Every row comes from one small tree of marks. Brackets hold a mark, then the marks that hang from it, in alphabetical order. Every link used is in the known rows. Which tree was each row made from?
Known rows:
(nolapo (lili nefe (vugil lanov))): 2.10,1.11,0.92,0.64,-0.57,-0.14,-0.06,-0.92,0.01,-0.84,0.53,-0.52,2.19,0.66,1.28,-0.44,0.15,2.33,0.45,0.75,-0.22,-2.02
(nefe (lili (vugil (lanov zezub))) vude): 1.76,2.04,1.46,-0.52,-0.03,0.27,0.27,-1.49,0.56,0.18,1.14,0.68,1.99,1.07,0.05,1.36,1.41,0.21,1.81,0.10,-0.56,-0.43
(zezub (sesiz mivuvi)): -1.47,0.17,-1.12,0.02,-0.14,1.74,0.66,0.16,-1.53,0.67,-0.46,-1.02,-0.02,-0.55,-1.47,-0.55,0.05,-1.33,-0.94,0.05,-1.96,-0.15
(vude beved (nefe (lili nolapo (vugil (lanov divon))))): 2.02,1.79,-0.29,-0.49,0.19,0.83,0.25,0.00,1.12,0.31,0.57,0.84,0.44,1.31,2.65,0.10,2.50,2.27,1.12,0.31,0.24,-0.35
(vugil lanov): 0.42,0.77,0.79,-0.40,-0.44,-1.66,-0.08,-0.47,-0.04,0.01,-0.67,0.30,0.34,0.14,0.18,-0.53,0.83,-2.88,1.06,0.57,-0.94,-0.54
(lanov divon vugil (zezub (sesiz nolapo))): 0.05,0.59,0.12,-0.97,1.47,1.22,0.05,-1.15,-1.11,1.14,-3.31,0.00,0.44,1.18,-0.94,-1.06,1.55,-4.74,-2.28,0.08,-3.68,-0.04
(nolapo lili): 0.72,-0.38,0.18,0.55,-0.59,0.35,-0.15,0.41,-0.14,-0.44,0.76,-0.47,1.09,1.53,-0.52,-0.19,0.00,1.27,-0.48,0.16,0.23,-0.55
(lili (nefe vude) nolapo (vugil (lanov divon))): 2.87,2.02,0.40,-0.29,-0.27,-0.37,-0.31,-1.17,0.61,-0.31,-0.56,0.68,-0.16,-1.07,4.09,-0.59,2.41,2.10,1.45,0.54,-0.20,-2.00
(nefe lili): 0.33,0.04,0.03,-0.09,-0.18,0.99,-0.06,-0.08,0.40,0.12,1.30,0.00,0.80,1.23,0.33,0.93,0.84,1.48,-0.05,-0.15,0.74,0.36
(lili (nefe (vude beved)) nolapo vugil): 1.67,1.50,-0.47,0.26,0.00,1.28,-0.26,0.06,1.12,-0.26,0.84,0.07,0.02,-0.71,2.31,1.00,1.51,2.89,0.76,-0.57,0.57,-1.61
(mivuvi (sesiz (nolapo (lili (vugil lanov))) zezub)): 1.18,-0.73,1.11,-0.51,-2.26,0.27,-0.69,-0.72,-1.46,-0.41,-1.83,-1.35,1.44,1.72,-0.50,-2.58,0.74,-3.32,-0.80,0.38,-3.12,-2.66
(sesiz mivuvi): -0.84,-0.70,-0.11,0.09,-0.44,1.35,0.44,-0.07,-1.18,0.16,-0.04,-0.91,0.17,-0.68,0.14,-0.14,-0.32,1.21,-0.26,0.39,-0.62,-0.46
(nefe (lili nolapo (vugil lanov)) (vude beved)): 2.16,1.73,-0.03,-0.50,-0.69,0.58,-0.12,0.20,1.12,0.04,1.44,0.21,1.10,1.37,0.73,1.70,3.41,-0.71,2.11,-0.09,0.42,-1.14
(lili nolapo (vugil (lanov divon))): 2.80,1.78,-0.22,-0.63,-0.42,-0.52,0.42,-0.24,0.14,-0.18,-1.47,-0.30,-0.04,-0.59,1.85,-1.52,2.49,-1.39,1.00,1.24,-0.18,-1.88
(nolapo (lili (nefe (vude beved)) (vugil (lanov zezub)))): 2.00,1.94,1.80,0.45,0.08,-0.01,-0.30,-1.04,0.62,-0.32,0.95,0.39,2.03,1.07,0.89,0.46,0.25,2.27,1.06,0.02,-1.11,-1.62
(nolapo (lili vugil)): 1.73,0.28,0.05,0.63,-0.39,1.04,0.36,0.04,-0.19,-0.69,0.86,-0.96,2.05,1.00,-0.71,-0.05,-0.13,2.23,0.04,0.54,0.53,-1.26
(mivuvi (sesiz (nolapo (lili vugil)))): 0.54,-1.75,-0.47,0.21,-1.38,2.08,0.63,-0.09,-1.52,-0.53,-0.43,-2.35,1.45,2.01,-0.46,-1.43,0.48,0.29,-1.41,-0.04,-1.42,-1.68
(lili nefe nolapo (vugil (lanov zezub))): 2.00,2.86,0.65,-0.26,-0.16,-0.32,0.46,-0.90,0.78,-0.13,-1.07,-0.57,0.49,-1.07,1.78,-1.15,1.60,0.03,0.04,0.50,-0.97,-2.40
(nolapo (lili (nefe vude))): 0.77,-0.09,0.67,0.87,-0.52,0.47,-0.80,-0.47,0.27,-0.61,1.49,0.40,0.97,1.06,1.59,0.58,-0.22,4.22,-0.13,-0.44,0.19,-0.69
(lanov divon vugil zezub): 1.08,1.34,1.38,-0.91,1.63,0.49,0.07,-1.33,-0.13,0.65,-2.54,0.59,0.19,0.53,0.93,-0.29,0.36,-0.75,-1.18,0.82,-1.62,-0.23
(lili (nefe (vude beved)) nolapo (vugil (lanov zezub))): 1.96,2.95,0.94,-0.29,0.10,-0.23,-0.07,-0.71,1.23,0.10,-0.13,0.42,0.30,-0.62,1.88,0.14,2.10,0.27,1.20,-0.19,-1.09,-2.03
(vude beved (nefe (lili vugil))): 0.67,1.00,-0.31,0.10,0.63,1.81,0.32,-0.07,0.99,0.21,1.82,0.55,1.43,1.39,0.90,1.54,0.36,3.95,0.66,-0.38,0.64,0.60
(zezub (lanov divon vugil) (sesiz mivuvi nolapo)): -0.46,-0.64,-0.52,-0.58,0.93,0.88,-0.80,-1.19,-2.65,1.10,-3.42,-0.88,1.58,1.33,0.58,0.14,2.03,-4.53,-1.42,0.89,-3.97,-0.47
(nefe (lili nolapo vugil) vude): 1.96,1.05,-0.58,-0.20,-0.67,1.67,0.22,0.04,0.84,-0.22,1.68,-0.20,1.05,0.82,0.75,1.63,2.49,1.95,0.92,-0.24,1.32,-0.83

Which tree is each row?
-0.43,-2.06,1.02,0.42,-1.97,1.71,-1.85,-0.53,-1.65,-0.26,-0.78,-0.99,1.37,0.55,0.77,-1.57,-0.13,0.78,-1.78,-0.23,-2.58,-2.05
(sesiz mivuvi (nolapo (lili nefe)) zezub)
1.14,-0.46,1.57,-1.00,0.24,-1.30,-2.86,-1.54,-1.04,0.52,-3.90,0.84,1.34,1.54,1.66,-0.25,1.66,-4.91,-0.64,0.60,-3.13,-0.98
(sesiz nolapo (zezub (lanov divon vugil)))
1.16,-0.56,1.18,0.09,-1.32,0.58,-1.66,-1.25,-1.34,-0.32,-1.83,-1.22,1.88,2.00,1.70,-1.31,0.14,0.25,-1.49,0.14,-2.87,-2.43
(mivuvi (sesiz (nolapo (lili nefe vugil)) (zezub lanov)))
1.43,1.84,-0.49,-0.33,-0.19,0.60,0.35,0.28,1.27,0.15,1.01,0.29,1.07,1.41,1.32,0.75,2.27,1.17,0.98,0.06,0.23,-0.54
(vude beved (nefe (lili nolapo (vugil lanov))))
1.79,0.50,0.56,0.95,-0.28,1.09,-0.42,-0.84,0.23,-0.85,1.63,-0.05,1.94,0.70,1.41,0.73,-0.40,5.08,0.41,-0.10,0.50,-1.37
(nolapo (lili (nefe vude) vugil))
2.32,1.63,0.03,-0.50,-1.00,0.26,0.08,-0.41,0.79,-0.20,1.15,-0.03,1.31,1.01,0.92,1.17,3.30,-0.60,1.76,0.23,0.51,-1.29
(nefe (lili nolapo (vugil lanov)) vude)
0.78,0.72,1.87,-0.91,0.25,-0.30,-2.06,-1.58,-1.52,0.71,-3.41,0.47,0.91,0.28,2.19,0.09,0.15,-1.40,-0.33,1.56,-2.71,-1.30
(sesiz mivuvi (zezub (lanov divon vugil)))
1.69,1.37,0.85,-0.36,-0.08,0.44,-0.21,-0.60,0.78,0.12,1.87,0.80,1.73,1.51,0.43,2.20,1.89,0.09,2.57,-0.12,0.11,-0.34
(nefe (lili (vugil lanov)) (vude beved))
-0.56,-1.42,0.50,-0.71,-1.64,0.67,-0.94,-0.36,-1.32,0.18,-2.06,-0.84,-0.45,0.87,-0.07,-2.11,0.32,-2.82,-1.64,-0.49,-2.84,-1.24
(mivuvi (sesiz nolapo zezub))
0.02,1.08,-0.11,-0.58,1.44,0.48,-0.47,-1.18,-2.02,1.13,-3.02,-0.37,1.04,0.78,0.97,0.58,1.17,-2.53,-0.92,1.40,-2.96,-0.33
(zezub (lanov divon vugil) (sesiz mivuvi))
2.29,-0.27,1.68,-0.03,-1.35,-0.06,-2.00,-1.41,-0.68,-0.47,-1.57,0.32,1.68,0.80,1.96,-2.27,1.01,-0.67,-0.27,0.33,-2.38,-2.42
(sesiz (nolapo (lili nefe (vugil (lanov divon)))) zezub)
2.15,2.46,0.61,-0.68,-0.25,0.66,0.18,-0.10,1.29,0.38,1.11,0.36,1.08,1.41,0.22,1.37,3.12,-0.83,1.70,-0.20,-0.31,-1.07
(nefe (lili nolapo (vugil (lanov zezub))) (vude beved))
1.39,1.22,0.25,-0.70,0.24,1.22,0.49,-1.24,-0.50,0.73,-0.65,-0.13,1.66,1.27,-0.33,-0.88,2.38,-2.65,-0.01,0.18,-2.30,-0.38
(nefe (lili (vugil (lanov divon (zezub (sesiz nolapo))))))
2.01,1.86,1.58,0.47,-0.13,-0.07,0.19,-1.23,0.18,-0.51,0.18,-0.41,2.18,0.68,0.76,-0.78,-0.25,2.11,0.02,0.62,-1.02,-1.93
(nolapo (lili nefe (vugil (lanov zezub))))
0.28,0.05,-0.38,-0.69,1.34,-0.41,-1.17,-1.17,-1.54,0.98,-3.46,-0.02,1.40,1.90,0.47,0.23,2.47,-5.60,-1.15,0.50,-3.35,-0.04
(zezub (lanov divon vugil) (sesiz nolapo))
0.42,-0.45,1.48,-0.85,-0.25,-1.42,-2.72,-1.21,-0.91,0.36,-3.35,0.26,1.97,1.67,0.20,0.38,1.36,-6.08,-0.78,0.30,-3.12,-1.17
(sesiz nolapo (zezub (lanov vugil)))
0.20,0.96,0.56,-0.85,0.44,-0.65,0.01,-1.00,-0.92,1.02,-2.37,0.55,-0.22,0.50,-0.39,-2.35,1.91,-5.30,-0.48,0.08,-3.75,-0.14
(vugil (lanov divon (zezub (sesiz nolapo))))
0.40,-0.76,-0.71,0.07,-0.84,1.84,0.45,-0.45,-2.49,0.25,-1.09,-1.60,1.72,0.87,-0.88,-1.96,1.60,-2.74,-0.62,0.67,-3.16,-1.46
(zezub (sesiz mivuvi (nolapo (lili (vugil (lanov divon))))))
0.89,1.94,0.72,0.48,-0.23,1.27,0.72,-1.07,-1.04,0.00,-0.20,-1.18,2.14,0.13,-0.24,-1.13,-0.14,1.12,-0.70,0.71,-2.45,-2.07
(nolapo (lili nefe (vugil (lanov (zezub (sesiz mivuvi))))))
1.25,1.26,-1.00,-0.05,-0.29,1.56,0.73,0.02,0.92,-0.13,1.15,-0.21,1.08,0.89,1.36,0.58,1.36,3.51,-0.12,-0.01,1.04,-0.28
(vude (nefe (lili nolapo vugil)))
2.92,1.62,0.15,-0.68,-0.64,0.46,-0.01,-0.69,0.68,-0.05,0.69,0.54,0.69,0.81,2.29,0.60,3.45,0.75,1.83,0.52,0.55,-1.10
(nefe (lili nolapo (vugil (lanov divon))) vude)
0.31,0.61,-0.89,-0.09,-0.54,0.87,0.25,0.33,0.96,0.07,1.04,0.24,0.25,1.27,1.58,0.40,1.61,2.68,-0.57,-0.34,0.75,0.28
(vude (nefe (lili nolapo)))
-0.49,-1.12,-1.23,0.78,-0.81,3.03,0.39,-0.29,-2.07,-0.05,-0.01,-2.11,2.03,0.40,-0.89,-0.95,0.51,0.35,-1.74,-0.22,-2.47,-1.49
(zezub (sesiz mivuvi (nolapo (lili nefe vugil))))
